Each row was made from one path, in order. Every step used is in the known rows, and no mark comes twice. Write each row's path.
Known rows
giki tafe: [-0.27 -2.01 -0.82  0.75 -1.89  0.77  0.02 -0.64 -1.14  2.84 -2.37  0.52
 -1.47  2.88  0.43 -0.22 -0.26 -0.66  2.55  2.56  4.19 -3.45 -3.55  4.36
  1.02  2.44 -0.19 -3.48]
batasom rivid rusema: [-0.98 -0.25  2.24 -3.47  1.06 -1.32  0.18  3.11  1.17 -0.71  0.12 -3.35
 -0.81 -0.83  1.06  3.79  4.91  2.72  0.50  1.30 -2.57 -1.89  0.25  0.30
 -1.48  0.61  0.51 -1.70]
febi rusema rivid batasom napasog: [-0.63 -2.44  2.04  0.44  3.57  2.84  1.09  2.86 -1.55 -1.04  0.40 -0.63
  1.38 -1.41 -2.81  1.66 -2.82  0.42 -1.24 -0.65 -1.12  0.09  1.12 -2.40
 -0.02  2.01 -0.01  2.35]
rusema rivid batasom tafe giki: [-5.24  0.19  1.48 -1.88 -0.06 -0.56  1.60 -0.30  4.05  1.30 -2.12  2.53
  1.36 -3.58 -1.34  0.45 -1.31  0.05  0.79 -2.22 -2.92  0.24  1.98 -2.23
 -1.48 -0.46 -0.08  1.11]
tarapo tafe batasom: [-0.12  1.41 -0.63  0.58 -0.84 -3.10 -0.61  2.77 -0.14 -1.36 -2.30  2.60
 -1.31  0.05 -0.14  2.35  1.20  3.32  1.74  0.33 -1.16  1.44 -3.70  0.17
  1.73  2.76  0.84  1.22]
fiti tafe: [ 2.17 -2.26 -0.76 -0.13 -2.43 -1.56  1.66 -1.13 -0.56  3.76 -3.26  1.06
  0.52  2.63  2.84  2.56 -0.97 -0.67  4.13  1.84  3.87 -1.49 -4.62  4.33
 -0.39  2.04 -1.93 -0.67]
fiti tafe giki febi rusema rivid batasom: [ 3.19  2.87 -1.47 -0.39  1.37  0.39  1.20 -2.82 -2.24 -2.39  0.98 -3.22
  3.49 -1.14  1.41 -0.48 -3.72 -4.69 -3.34 -3.02  2.05  4.35  2.90  1.50
 -2.88 -2.24 -4.53 -0.30]
tarapo tafe rusema rivid: [ 3.19  2.29 -0.12  3.82  0.22 -4.12 -3.43 -0.28  2.36  0.34 -0.86  0.76
 -5.56  0.24  0.12 -2.07 -1.87  4.53  0.85  0.26 -0.53  1.01  0.27 -2.48
  2.99 -0.87  1.68  0.85]
febi giki tafe tarapo: [ 1.10 -1.91 -3.56  2.38 -3.85  2.98 -0.46 -3.24 -2.79  3.53  1.28 -1.76
 -0.21  3.74  1.40 -0.31  2.25 -0.76 -0.83  3.77  3.91 -4.15 -1.82  2.16
  4.83 -0.14 -3.48 -0.96]
rusema rivid batasom: [-2.13 -2.09 -1.91 -1.07  0.53  1.90 -0.62 -0.27  0.33  1.18 -2.49  0.53
  0.31  2.62 -2.40  3.33 -2.54  2.38  2.33 -1.61 -0.66  0.33  0.82  1.10
 -1.27  2.74 -0.04  4.03]
giki tafe rusema: [ 1.80  0.67 -1.12  1.04 -0.89  1.04 -1.62 -1.65 -1.11  0.21  1.84 -1.79
 -2.23  4.16  0.29 -4.89  0.60  0.26  1.08  2.41  3.55 -1.19 -2.22  2.26
  1.47 -0.17  1.78 -1.99]
tafe rusema rivid batasom napasog: [-1.49 -0.32  0.43 -1.22  2.31  1.77  0.92  1.50 -0.59 -1.36  1.70 -2.31
  1.11  1.39 -1.91  0.05 -0.46  2.97 -0.30 -0.83 -0.04  0.83  3.59 -2.48
  0.41  2.57  3.13  3.39]
tarapo tafe giki: [ 4.88  0.29  2.35  1.55  0.51 -4.68 -1.67 -0.05  1.19  1.67 -0.14  1.86
 -2.59 -4.94  2.85  0.98  3.51 -0.53  0.47  0.16  0.90 -1.62 -1.51  0.67
  1.32 -0.64 -0.11 -2.98]
tafe tarapo: [ 2.98 -3.11 -3.90  0.94 -2.30  1.21 -0.34 -0.52 -2.13  3.61  0.30  0.83
 -2.11  3.44  0.79  1.99  4.70  1.30  0.82  4.11  1.88 -3.09 -2.58  1.47
  1.70  0.97  0.53  1.09]
fiti tafe rusema rivid batasom napasog: [-1.61  0.84  0.27 -1.70  0.93 -0.72  3.35 -0.69 -0.79 -0.23  0.59 -2.54
  3.18  2.85  0.07  0.57 -3.66  2.78  1.60  0.40  2.07  3.17  3.35 -0.98
  0.02  3.07  0.99  2.52]
tarapo tafe fiti: [ 4.74 -1.79  1.20  3.40  0.85 -4.03 -3.97 -1.22  0.24  3.15  1.38  4.24
 -4.14  0.04  2.52 -0.13  1.98 -0.17  2.33  2.00  0.54 -3.07 -2.11  0.18
  1.05 -2.61  2.31 -3.47]
tarapo tafe giki febi rusema rivid batasom napasog: [ 2.58  2.39  3.33  0.86  4.28 -2.25  1.46  3.03 -1.05 -3.55  0.39 -1.27
  1.03 -8.70  0.60  2.02 -1.16 -3.05 -6.45 -3.19  0.18  2.77  6.61 -3.42
 -0.19 -0.43 -0.76 -3.07]
tarapo tafe rusema: [ 5.31  1.73  1.09  3.06  0.79 -3.74 -2.23  1.15  0.28 -0.33  0.43  1.28
 -4.18 -0.63  1.07 -1.14  1.22  2.07  0.84  0.89 -0.23  1.51 -2.17 -0.94
  2.26 -0.44  2.59 -1.08]
fiti tafe rusema: [ 4.36  0.55 -1.15  0.35 -1.49 -1.35  0.76 -2.17 -1.00  0.55  0.56 -1.22
 -0.04  4.00  3.10 -2.12 -0.33  0.63  2.41  1.79  3.14  0.74 -3.27  2.09
 -0.21  0.13  0.31  0.33]
rivid rusema: [ 3.28 -1.12  0.63 -0.47  0.18  1.11  0.15  1.43 -0.21 -0.77  0.37 -3.08
 -0.22 -0.03  1.38  4.46  3.97  1.45  2.18 -0.33 -0.61 -1.40 -1.73  2.77
 -2.57 -0.54 -0.16 -1.12]
tarapo tafe: [ 3.76 -1.47  1.55  2.58 -0.09 -4.28 -0.96  2.08  0.91  2.61 -3.93  3.39
 -3.40 -1.99  1.23  3.82  0.57  1.31  2.00  1.39  0.25 -0.97 -3.16  1.35
  1.67  1.59  0.84 -2.07]
tafe giki febi rusema rivid batasom: [ 2.66  1.67 -1.64 -0.11  2.20  2.85 -1.08 -1.00 -2.37 -3.60  2.20 -2.65
  1.26 -2.23 -1.07 -0.68 -0.73 -3.98 -5.44 -4.28 -0.16  2.08  3.51 -0.08
 -2.42 -2.52 -2.75  0.75]

Write each row's path
[-4.51  2.26 -0.32 -5.37 -0.14 -0.30  0.11  4.02  0.33 -4.29  0.99 -3.96
  1.06  0.88 -0.88  2.57  5.64  5.08 -0.36  0.44 -3.79  0.39  0.08 -0.70
 -1.52  1.71  0.49  1.51]	tafe batasom rivid rusema
[-5.73  3.08  0.62 -4.37 -1.40  0.87 -0.41  1.25 -0.02 -4.61  2.41 -6.76
  2.38  0.64 -0.66  0.19  3.39  2.73 -1.56  0.57 -2.08 -0.82  0.20 -0.26
  1.24  0.25 -3.24 -0.38]	febi giki tafe batasom rivid rusema
[ 1.94 -2.49 -0.25  1.99 -1.68  2.74 -4.01 -5.34 -1.67  2.80  4.34 -1.02
 -1.00  3.14  2.20 -3.99  1.09 -3.40  0.90  1.77  3.51 -6.67 -2.70  2.47
  2.04 -3.24 -2.68 -2.89]	febi giki tafe fiti
[-3.68 -2.23 -1.69 -0.65 -1.51  0.60  3.33  1.74 -0.52  3.13 -1.22  4.58
  2.38  1.15 -1.63  3.11  1.82  0.37  0.93  2.77 -2.47  1.33  0.01 -0.97
 -0.13  1.57  2.66  1.51]	rivid batasom tafe tarapo
[ 4.59 -0.83 -1.86 -1.90 -1.26  0.95  0.15 -0.19 -1.34 -0.56 -0.03 -1.82
  0.10 -2.60  3.50  1.23  5.19 -4.34 -3.02 -1.62  3.77 -3.40  0.15  3.70
 -2.41 -0.16 -1.99 -2.49]	tafe giki febi
[ 4.27  3.40  0.70  2.22  3.07 -1.90 -1.91  0.69 -0.67 -3.53  0.10 -0.44
 -0.65 -5.57 -0.45  0.93 -2.51 -2.81 -5.30 -3.99 -1.19  4.56  4.42 -1.81
 -0.63 -2.75 -1.94 -1.79]	tarapo tafe giki febi rusema rivid batasom
[ 3.81 -0.79 -2.14  2.32  0.00  2.15 -1.34  0.68 -0.99 -0.96 -1.91 -0.51
 -2.84 -0.52  0.18 -0.08 -2.06 -1.61 -3.68 -1.53  1.91 -1.48 -0.57  0.76
 -0.87 -0.92 -3.30 -0.13]	giki febi rusema rivid
[-6.41  3.94 -0.02 -5.14 -0.98 -0.35  0.64  2.55  0.26 -3.52  0.53 -4.38
  1.30  2.36 -1.37  0.25  3.24  4.03  0.20  2.32 -1.50  0.37  0.46  0.86
  0.02  1.90  0.47 -1.78]	giki tafe batasom rivid rusema
[ 1.34  3.16 -0.32  2.04  2.25 -2.92 -2.39 -0.11  1.32 -1.28 -0.46  0.64
 -2.25  0.96 -2.78  0.38 -3.54  4.07  0.84 -0.96 -2.59  5.28  3.00 -2.52
  1.57 -0.05  2.56  2.74]	tarapo tafe rusema rivid batasom
[ 0.27  2.50 -2.20 -0.43  0.16 -0.38  0.55 -3.13 -0.22 -0.25  0.00 -1.78
  1.78  5.87 -0.89 -0.55 -5.00  2.48  2.89 -0.53  0.82  4.78  1.43  0.67
 -0.84  0.67 -0.06  3.82]	fiti tafe rusema rivid batasom
[-3.24  0.69  0.96 -0.37  0.84  3.25  0.43 -1.10 -1.04 -1.63  2.94 -5.25
  2.05  1.37 -1.78 -2.70 -2.72  0.47 -1.60 -1.19  2.13 -0.11  4.07 -1.38
  3.05  1.24 -0.91  1.61]	febi giki tafe rusema rivid batasom napasog
[-0.04  0.89  2.45 -0.97  1.73  1.15  2.66  2.21 -0.76 -3.13  1.11  1.31
  3.97 -6.46 -0.40 -0.78  0.99 -6.91 -5.76 -3.07 -2.12  2.46  0.98 -1.17
 -3.92 -2.74 -0.58 -2.44]	rivid batasom tafe giki febi rusema
[-1.27 -3.37  1.80  0.63 -1.39 -0.75 -0.31 -1.00  1.77  4.17  0.58  5.82
 -1.69 -0.42  2.24 -2.56  1.82 -1.80  2.31  2.33 -0.79 -5.00 -3.06 -0.75
 -1.15 -2.51  2.33 -2.32]	batasom tafe fiti
[-0.27  1.50  2.58  0.63  2.88 -3.20  0.35  2.71  0.78 -1.46 -0.05 -0.32
 -1.01 -1.85 -1.46  1.41 -2.04  4.18 -0.11 -0.54 -1.42  3.37  4.55 -4.39
  1.93  2.48  3.79  1.26]	tarapo tafe rusema rivid batasom napasog
[-2.44  0.83  3.25  0.79  1.91  0.44  0.99 -0.05  2.18 -1.15  1.08  2.29
  1.41 -4.71 -2.09 -2.94 -2.31 -1.84 -1.92 -2.13 -4.21  1.69  0.65 -4.38
 -1.08 -3.26 -0.60  1.09]	febi rusema rivid batasom tafe giki
[-5.18 -1.55 -0.21 -0.18 -0.09 -0.04 -0.53 -2.31  2.31  2.86 -0.17  4.66
  0.01  0.99 -1.67 -1.27 -2.68  0.15  2.53  0.14 -3.17 -1.11  2.09 -2.74
 -1.82 -2.06  2.34  1.18]	rusema rivid batasom tafe fiti
[-2.31  0.20  1.21 -1.38  0.83  0.82  1.75  1.77  1.22 -1.25  0.47  2.60
  1.99  0.61 -1.94 -1.33 -0.32  0.17  0.58 -0.32 -3.76  3.38 -0.58 -1.61
 -1.70  0.11  4.25  1.77]	rivid batasom tafe rusema
[-3.50 -0.89  2.68 -2.76  0.65 -0.57  2.78  0.82  1.57  0.60 -0.49  2.70
  3.45 -4.30  0.07  1.04  2.00 -2.78  0.53 -1.29 -2.70  0.20 -0.48 -0.07
 -2.00 -0.04  1.14 -0.26]	rivid batasom tafe giki
[ 7.29  0.27  0.03  0.62  0.84  2.15 -1.23  0.28 -2.72 -2.65  2.86 -1.91
 -0.25 -3.83  2.52 -1.93  4.09 -5.72 -5.61 -1.89  2.57 -1.65 -1.75  1.76
 -2.08 -3.14 -2.83 -2.80]	tafe giki febi rusema
[ 0.87  1.12 -1.66  2.44 -2.00  2.51 -3.18 -4.10  0.62 -0.28  1.84 -4.32
 -2.40  3.26  0.30 -5.93 -2.68  1.23 -0.97 -0.37  2.59 -2.71 -0.39 -0.06
  4.00 -1.70 -3.20  1.05]	febi giki tafe rusema rivid
[ 0.52 -2.18 -0.03  1.18 -2.27  2.43 -1.03 -1.82 -0.57  1.79 -0.91 -1.23
 -0.16  1.29  1.39 -0.06  0.10 -1.83  0.52  0.46  3.63 -4.51 -3.70  3.65
  2.50  0.57 -3.46 -1.72]	febi giki tafe
[-2.91  0.41  0.01  0.34  0.88  1.44  2.44  2.37  0.70 -1.73 -3.85  2.93
  1.47 -2.65 -2.03  1.03 -5.12 -2.58 -3.94 -2.73 -3.03  3.20  2.50 -2.20
 -2.49 -0.54 -0.95  0.20]	giki febi rusema rivid batasom tafe
[-2.37  0.59  0.54  1.43 -1.37 -1.18  0.16 -0.10  4.03  0.85 -1.97  2.36
 -3.12 -0.25  0.08 -4.49 -1.63  3.10  0.60  0.34 -1.60 -0.96 -0.82 -3.54
  1.05 -1.30  1.62  1.78]	batasom tafe rusema rivid
[ 3.24 -0.70  0.21 -0.90 -1.84 -2.00  1.21 -3.20 -0.47  2.26  0.15 -0.85
  1.26 -0.30  4.98  0.00  1.84 -2.25  2.54  0.71  3.98 -2.37 -3.31  4.23
 -0.84  0.06 -2.85 -1.41]	fiti tafe giki
[-4.51 -2.78  1.63 -1.63 -0.23  0.30  3.80  3.10  1.32  1.50 -3.58  4.83
  2.20 -1.25 -1.78  3.20 -0.98 -0.88  2.28 -0.31 -2.92  1.19 -1.55  0.35
 -2.21  2.21  1.94  0.61]	rivid batasom tafe
[-3.92  0.75 -2.75 -1.47 -2.79  1.60  0.23  0.10 -2.14 -1.26 -1.10 -0.35
  0.42  4.59 -0.89 -1.11  0.52  1.45  2.30  1.56  2.82 -1.19 -3.68  3.11
  1.22  3.26 -0.06  0.15]	giki tafe batasom
[-5.72 -1.44 -3.04  0.35 -2.06  0.41  2.76 -0.25  1.70  3.62 -2.93  3.94
  0.45  1.19 -2.29  2.00 -1.58  2.87  1.22  2.48 -2.96  1.10  2.53 -2.68
  1.17  0.86  1.19  3.26]	rusema rivid batasom tafe tarapo
[-3.08 -2.79  1.17 -1.31  0.51  0.47  0.16 -0.50  0.72  2.33  1.48  5.27
  1.49  0.77 -0.57 -0.17  0.25 -2.64  2.21  1.01 -2.97 -1.21 -0.37 -0.86
 -2.99 -1.71  3.75 -0.20]	rivid batasom tafe fiti
[-1.41  2.02 -1.72  0.89 -0.01  3.72 -2.26 -3.61 -0.70 -1.60  2.68 -4.42
  0.73  4.07 -2.52 -3.65 -4.22  0.58 -0.64 -2.15  0.37  2.05  2.28 -0.02
  2.58 -0.77 -1.96  2.90]	febi giki tafe rusema rivid batasom
